Each row was made from one small tree. Brackets hold a mark, then the marks that hang from it, in alphabetical order. Every link used is in the known rows. Write each row's tree.
Known rows:
(M (H B)): [-0.52 -0.41 -1.90  1.35 -0.71 -0.59  0.52 -0.12 -1.61 -0.42  0.93  0.59
 -0.41  0.68  3.19  1.18 -1.52 -1.97  0.05  0.31 -0.23 -0.11]
(G (T J K S)): [ 0.40  1.69  0.43 -0.80 -3.41 -0.56  2.27 -1.20  3.03 -0.20  0.29  2.26
  0.37 -2.42  1.79 -0.09 -1.07  0.61 -0.41 -0.50  0.44 -4.50]
(K (T G M Z)): [-1.53  2.59  3.30 -0.84  0.50  0.72 -3.65 -1.10  1.69 -0.24  3.97 -1.58
 -1.96 -0.32  4.99 -3.10  0.21  2.13  0.91  0.30  1.85 -1.93]
(K (T G J (M H))): [-1.89  3.42 -1.62  0.84  0.33  0.24 -2.55 -2.15  1.31  0.66  3.41 -1.15
 -2.09 -0.29  6.23 -0.74 -1.37  1.36  0.45 -0.23  0.50 -0.96]
(B (H M)): [ 0.39 -0.97  3.69 -1.75 -0.62  0.81 -1.16  0.00  0.04 -1.20 -0.14  0.01
 -0.48 -0.23 -3.11 -0.25  0.96  1.52 -0.03  1.46  0.65 -1.32]
(Z T): [ 0.39  0.01 -0.22  0.03  1.28  0.33 -0.35 -0.60 -0.63  0.81  0.79  0.01
  0.17  0.01 -0.02 -1.78  0.95 -0.57  1.17  0.06  0.62 -1.43]
(D (Z (T G J S))): [-0.22  3.22  1.00 -2.32 -0.13 -0.36 -3.03 -1.22  0.27 -0.17  2.15  2.55
 -0.70 -0.97  1.40 -0.08 -0.08  1.14 -1.98 -1.16  0.41 -3.27]
(M H): [-0.60  0.10 -3.14  1.14 -0.77 -0.17  0.40 -0.67 -0.53  0.13  0.28 -0.40
 -0.13  0.44  2.73  0.26 -1.26 -0.83  0.68  0.42 -0.63  1.01]
(K (T G)): [-0.48  1.36 -0.13 -0.57  1.60 -0.30 -1.66 -0.76  0.13 -0.23  2.31 -0.62
 -1.91  0.06  1.18 -1.67  0.84  0.75  0.77  0.16  0.46 -1.17]
(G T): [ 1.01 -0.45 -0.26  0.41 -1.61 -0.41  2.36  1.17 -0.08 -0.44 -1.35 -0.25
  0.38 -0.27 -1.18  0.04  0.30 -1.05  0.40 -0.30  0.71 -0.95]
(G (T J Z)): [ 0.84  2.68  0.43 -0.27 -1.92  0.74  2.38 -0.02  1.56  0.65  0.62  0.34
 -0.01 -0.69 -0.34 -0.90 -0.07 -0.67 -0.23 -0.02  1.48 -1.82]
(K (T G J S Z)): [-0.61  3.97  1.90 -2.18 -0.03  0.67 -2.03 -2.83  2.76  0.49  4.47  1.32
 -2.11 -1.24  3.49 -2.80  0.32  1.62  0.08  0.96  1.05 -3.11]
(T J S Z): [-0.16  2.53  2.04 -1.60 -1.65  0.98 -0.33 -2.07  2.45  0.81  2.08  1.84
 -0.26 -1.32  2.37 -1.12 -0.57  0.88 -0.61  0.85  0.57 -2.00]
(K (T S)): [ 0.40 -0.34  1.02 -0.70  0.05 -0.15 -0.33 -1.51  1.07 -0.01  1.77  0.78
 -0.68 -0.95  2.34 -1.02  0.71  0.26  0.73  0.67  0.46 -1.82]
(D (Z T)): [ 0.60  0.90 -0.33 -0.69  0.85 -0.37 -1.24  0.55 -1.64  0.00  0.51  0.83
  0.37  0.36 -0.05  0.20  0.32 -0.41 -1.02 -1.51  0.70 -1.35]
(D (Z (T J M))): [-0.29  2.81  1.61 -0.48  0.22  0.46 -2.66 -0.22  0.00  0.72  1.36  0.72
  0.27 -0.20  2.28  0.81 -0.42  0.94 -2.03 -2.27  1.18 -2.01]
(G (T J K S Z)): [ 0.26  3.22  1.56 -1.57 -3.91  0.15  1.93 -1.63  3.67 -0.01  1.56  2.27
  0.17 -2.47  3.09 -1.54 -1.21  0.82 -0.20  0.10  1.19 -4.75]
(H M): [ 0.52 -0.61  2.52 -1.09  0.40  0.43  0.12  0.81 -1.79 -0.69  0.68  0.52
 -0.24 -0.48 -1.19 -0.85  0.43  1.09  0.67 -0.23 -0.13  0.13]
(K (T (M H) S)): [-0.92 -0.09 -0.07  0.84 -1.34 -0.04 -1.42 -2.19  1.33 -0.14  2.26 -0.45
 -0.78 -0.75  7.85 -0.64 -1.05  0.76  1.33  0.62  0.50 -1.15]
(T Z): [-0.13  1.38  1.25 -0.71 -0.47  0.79 -0.43 -0.46  0.70  0.26  1.23 -0.21
 -0.26  0.03  1.13 -1.53 -0.10  0.17  0.10  0.58  0.78 -0.36]
(T G J (M H) S): [-2.01  2.68  0.33 -0.11 -2.31  0.01 -2.76 -2.39  2.12 -0.28  2.27  0.58
 -1.23 -1.31  6.84  0.17 -2.22  2.12 -0.30  0.28 -0.15 -1.36]
(Z (T K S)): [-0.04  0.47  1.02 -1.05 -0.70 -0.24 -0.79 -2.35  1.58  0.21  1.96  1.90
  0.19 -1.70  3.27 -2.47 -0.18  0.76  1.28  0.14  0.37 -4.66]
(Z (T S)): [ 0.54 -0.34  1.08 -0.62 -0.16  0.19 -0.68 -1.51  0.40  0.24  1.08  1.36
  0.15 -0.88  1.51 -1.82  0.84  0.01  1.10  0.58  0.51 -2.68]
(K (T G (M H) Z)): [-1.97  2.77  0.13  0.21 -0.16  0.51 -3.32 -1.79  1.15 -0.09  4.17 -2.06
 -2.01  0.12  7.61 -2.78 -1.19  1.35  1.51  0.70  1.32 -0.77]

Which tree is each row?
[ 0.16  1.00  2.14 -1.28 -0.44  0.60 -0.70 -1.87  1.69  0.18  3.09  0.76
 -0.84 -0.85  3.43 -2.56  0.66  0.47  0.94  1.30  1.12 -2.10] => (K (T S Z))
[-0.62  3.03 -0.68 -0.67  1.67  0.04 -1.35 -1.67  1.05  0.71  2.85  0.15
 -2.03 -0.31  0.91 -1.09  0.47  0.93 -0.06 -0.05  0.44 -1.51] => (K (T G J))
[-0.51  3.02 -0.41  1.10 -3.35  0.96  1.15 -0.56  1.95  0.62  1.08 -1.00
  0.04 -0.49  5.13 -0.59 -2.07 -0.18  0.31 -0.09  1.67 -1.21] => (G (T J (M H) Z))
[-0.79  3.36  1.77 -1.97 -2.24  0.55 -0.45 -3.08  3.70  0.62  2.97  2.54
 -0.13 -2.14  4.10 -1.69 -1.62  1.71 -0.47  0.33  0.42 -3.95] => (T J K S Z)
[-2.15  2.09  1.97 -0.44 -2.72  0.37 -3.46 -1.90  1.99 -1.05  2.81 -0.31
 -1.18 -0.91  8.34 -1.93 -1.89  2.16  0.68  1.09  0.69 -1.27] => (T G (M H) S Z)
[-1.06  3.78 -0.94 -1.02  0.99  0.12 -2.02 -2.52  1.61  0.97  3.12  1.22
 -1.06 -1.31  1.64 -2.57 -0.51  1.48  0.57 -0.77  0.40 -4.40] => (Z (T G J K))
[-2.15  2.01  2.36 -0.56 -0.94 -0.33 -3.41 -0.82  2.18 -1.15  1.82 -0.35
 -0.95 -1.21  4.82 -1.15 -1.51  3.07 -0.06 -0.83  0.50 -2.71] => (T G K M)
[-0.76  1.78  2.84 -2.06 -1.54  0.26 -2.17 -1.35  1.67 -0.99  2.39  0.99
 -1.06 -0.96  3.07 -2.30 -0.14  1.60  0.12  1.27  0.67 -1.82] => (T G S Z)
[-0.95  3.13  0.54 -1.92 -0.37 -0.09 -2.13 -3.17  2.70  0.50  3.27  2.43
 -0.94 -2.13  3.38 -2.70 -0.46  1.92  0.51  0.01  0.15 -5.46] => (Z (T G J K S))
[ 0.49  2.62 -0.71 -0.91  0.91  0.11 -1.12 -0.25 -0.69  0.92  1.17  1.46
  0.18 -0.10 -0.52  0.78  0.02 -0.30 -1.90 -1.76  0.54 -1.73] => (D (Z (T J)))
[-2.27  3.32  3.63 -1.23 -1.44  0.33 -3.83 -1.32  2.82 -0.82  3.17 -0.68
 -0.95 -1.11  5.82 -2.88 -1.67  3.17  0.20 -0.36  1.11 -3.11] => (T G K M Z)
[ 0.05  1.17  0.93 -1.86 -1.03 -0.94 -1.78 -1.16  0.67 -0.63  1.60  2.72
  0.58 -1.42  3.08 -0.53 -0.89  0.90 -1.01 -1.35  0.34 -4.22] => (D (Z (T K S)))
[-0.78  1.85  1.78 -0.62 -0.35 -0.37 -3.18 -0.16  0.39 -0.42  1.63  0.49
  0.44 -0.71  4.22 -0.35 -1.29  1.64 -1.03 -2.26  1.00 -3.45] => (D (Z (T K M)))
[-0.85  2.65 -0.11 -1.70  0.59 -1.05 -3.31 -0.39 -0.48 -0.91  2.12  1.27
 -0.47 -0.45  1.92 -1.13 -0.72  1.35 -0.91 -1.88  0.48 -3.47] => (D (Z (T G K)))
[-1.65  4.91  0.64 -1.96 -0.60  0.44 -1.86 -2.28  2.78  0.43  3.60  1.06
 -1.19 -1.20  2.80 -2.47 -1.49  2.15 -0.56 -0.13  0.60 -3.16] => (T G J K Z)
[-0.82  3.73  1.18 -0.83 -0.13  0.12 -2.70 -1.10  1.39  0.58  2.21  1.23
  0.26 -1.12  4.01  0.19 -1.54  1.81 -1.93 -2.60  1.06 -4.11] => (D (Z (T J K M)))
[-0.67  1.59  2.34 -1.76 -2.23  0.09 -0.80 -2.08  2.90 -0.39  2.36  1.73
  0.11 -1.69  4.40 -2.18 -1.21  1.54  0.28  0.68  0.45 -3.46] => (T K S Z)
[ 1.13  0.98  0.70 -0.41 -2.87 -0.08  2.44 -0.55  1.83 -0.07 -0.47  1.80
  0.13 -1.51  0.03  0.42  0.00 -0.27 -0.51 -0.05  0.62 -2.47] => (G (T J S))
[-0.26  2.23  0.40 -1.21 -0.67  0.27 -0.58 -3.19  2.62  1.17  2.56  2.70
 -0.07 -2.18  2.90 -1.90 -0.66  1.01  0.66 -0.02  0.20 -5.00] => (Z (T J K S))
[-2.01  3.23  3.29 -1.55 -2.05 -0.26 -3.33 -2.54  3.91 -0.63  2.77  1.57
 -1.03 -2.54  5.97 -0.75 -1.87  3.76 -0.81 -0.64  0.09 -4.25] => (T G J K M S)
[-0.90  3.06  2.90 -0.44 -0.95  1.57 -1.61 -1.16  2.54  1.03  2.22 -0.29
 -0.30 -0.58  3.65 -0.91 -0.90  1.61 -0.78 -0.10  1.34 -1.28] => (T J M Z)
[ 0.19  2.38  4.20 -0.57 -3.89  0.90  0.57 -0.69  3.27 -0.01  1.07  0.57
  0.09 -1.81  3.92 -0.92 -0.61  0.98 -0.54  0.05  2.14 -3.40] => (G (T J M S Z))
[ 0.00  2.89  2.61  0.11 -2.62  1.16  0.82  0.06  2.27  0.41  0.74 -0.60
 -0.03 -0.88  2.40 -0.78 -0.59  0.56 -0.53 -0.44  2.13 -2.18] => (G (T J M Z))
[ 0.12  1.00  3.28  0.26 -2.59  0.73  0.51  0.95  1.49 -0.60  0.19 -1.32
  0.25 -0.52  2.77 -1.41 -0.24  0.45  0.38 -0.13  2.04 -1.77] => (G (T M Z))
[-1.71  4.27  3.30 -1.06 -0.73  1.22 -3.23 -1.28  2.53  0.21  2.98 -0.49
 -1.35 -0.67  3.88 -1.75 -0.89  2.39 -0.75 -0.19  1.28 -1.68] => (T G J M Z)
[-0.95  0.70  3.60 -0.88 -0.38  0.17 -3.88 -1.42  1.23 -0.60  2.18  0.33
 -1.04 -1.26  4.71 -2.37  0.26  1.99  1.07  0.26  0.89 -3.51] => (Z (T G M S))
[-1.52  3.71  4.75 -1.82 -1.98  0.96 -3.54 -2.08  3.47 -0.22  3.18  0.84
 -1.26 -1.69  5.37 -1.70 -1.00  3.01 -0.93  0.46  1.13 -2.66] => (T G J M S Z)
[-1.73  3.87  1.51 -0.66  0.31  0.56 -3.47 -2.30  2.45  0.79  3.33  0.39
 -1.09 -1.53  4.45 -2.45 -0.96  2.65  0.41 -1.10  0.93 -4.68] => (Z (T G J K M))
[-2.11  3.05 -1.10  0.75 -1.03  0.21 -2.56 -1.45  1.24  0.22  1.88 -0.76
 -1.35 -0.38  5.36  0.25 -2.14  1.59 -0.36 -0.19 -0.08 -0.25] => (T G J (M H))
[-0.96  1.05  1.72  0.23 -0.08  0.34 -1.99 -1.34  1.57  0.45  1.96 -0.21
  0.15 -1.15  4.55 -2.29 -0.68  1.55  1.29 -0.90  1.11 -3.88] => (Z (T K M))
[-1.27  2.23  2.96 -0.94 -2.47  0.14 -1.65 -2.49  3.99  0.14  1.86  1.87
  0.00 -2.41  5.68 -0.15 -1.88  2.74 -0.92 -0.57  0.24 -3.75] => (T J K M S)
[-1.97  1.63  3.84 -1.26 -2.17 -0.53 -3.67 -1.63  2.91 -1.52  2.24  0.77
 -0.76 -2.13  6.30 -1.27 -1.60  3.60 -0.02 -0.38  0.18 -3.76] => (T G K M S)
[-0.12 -0.33  3.42 -0.16 -0.68  0.47 -2.23 -1.43  1.26  0.06  1.43  0.40
  0.05 -1.27  4.24 -1.75  0.26  1.17  1.10  0.10  1.06 -3.04] => (Z (T M S))
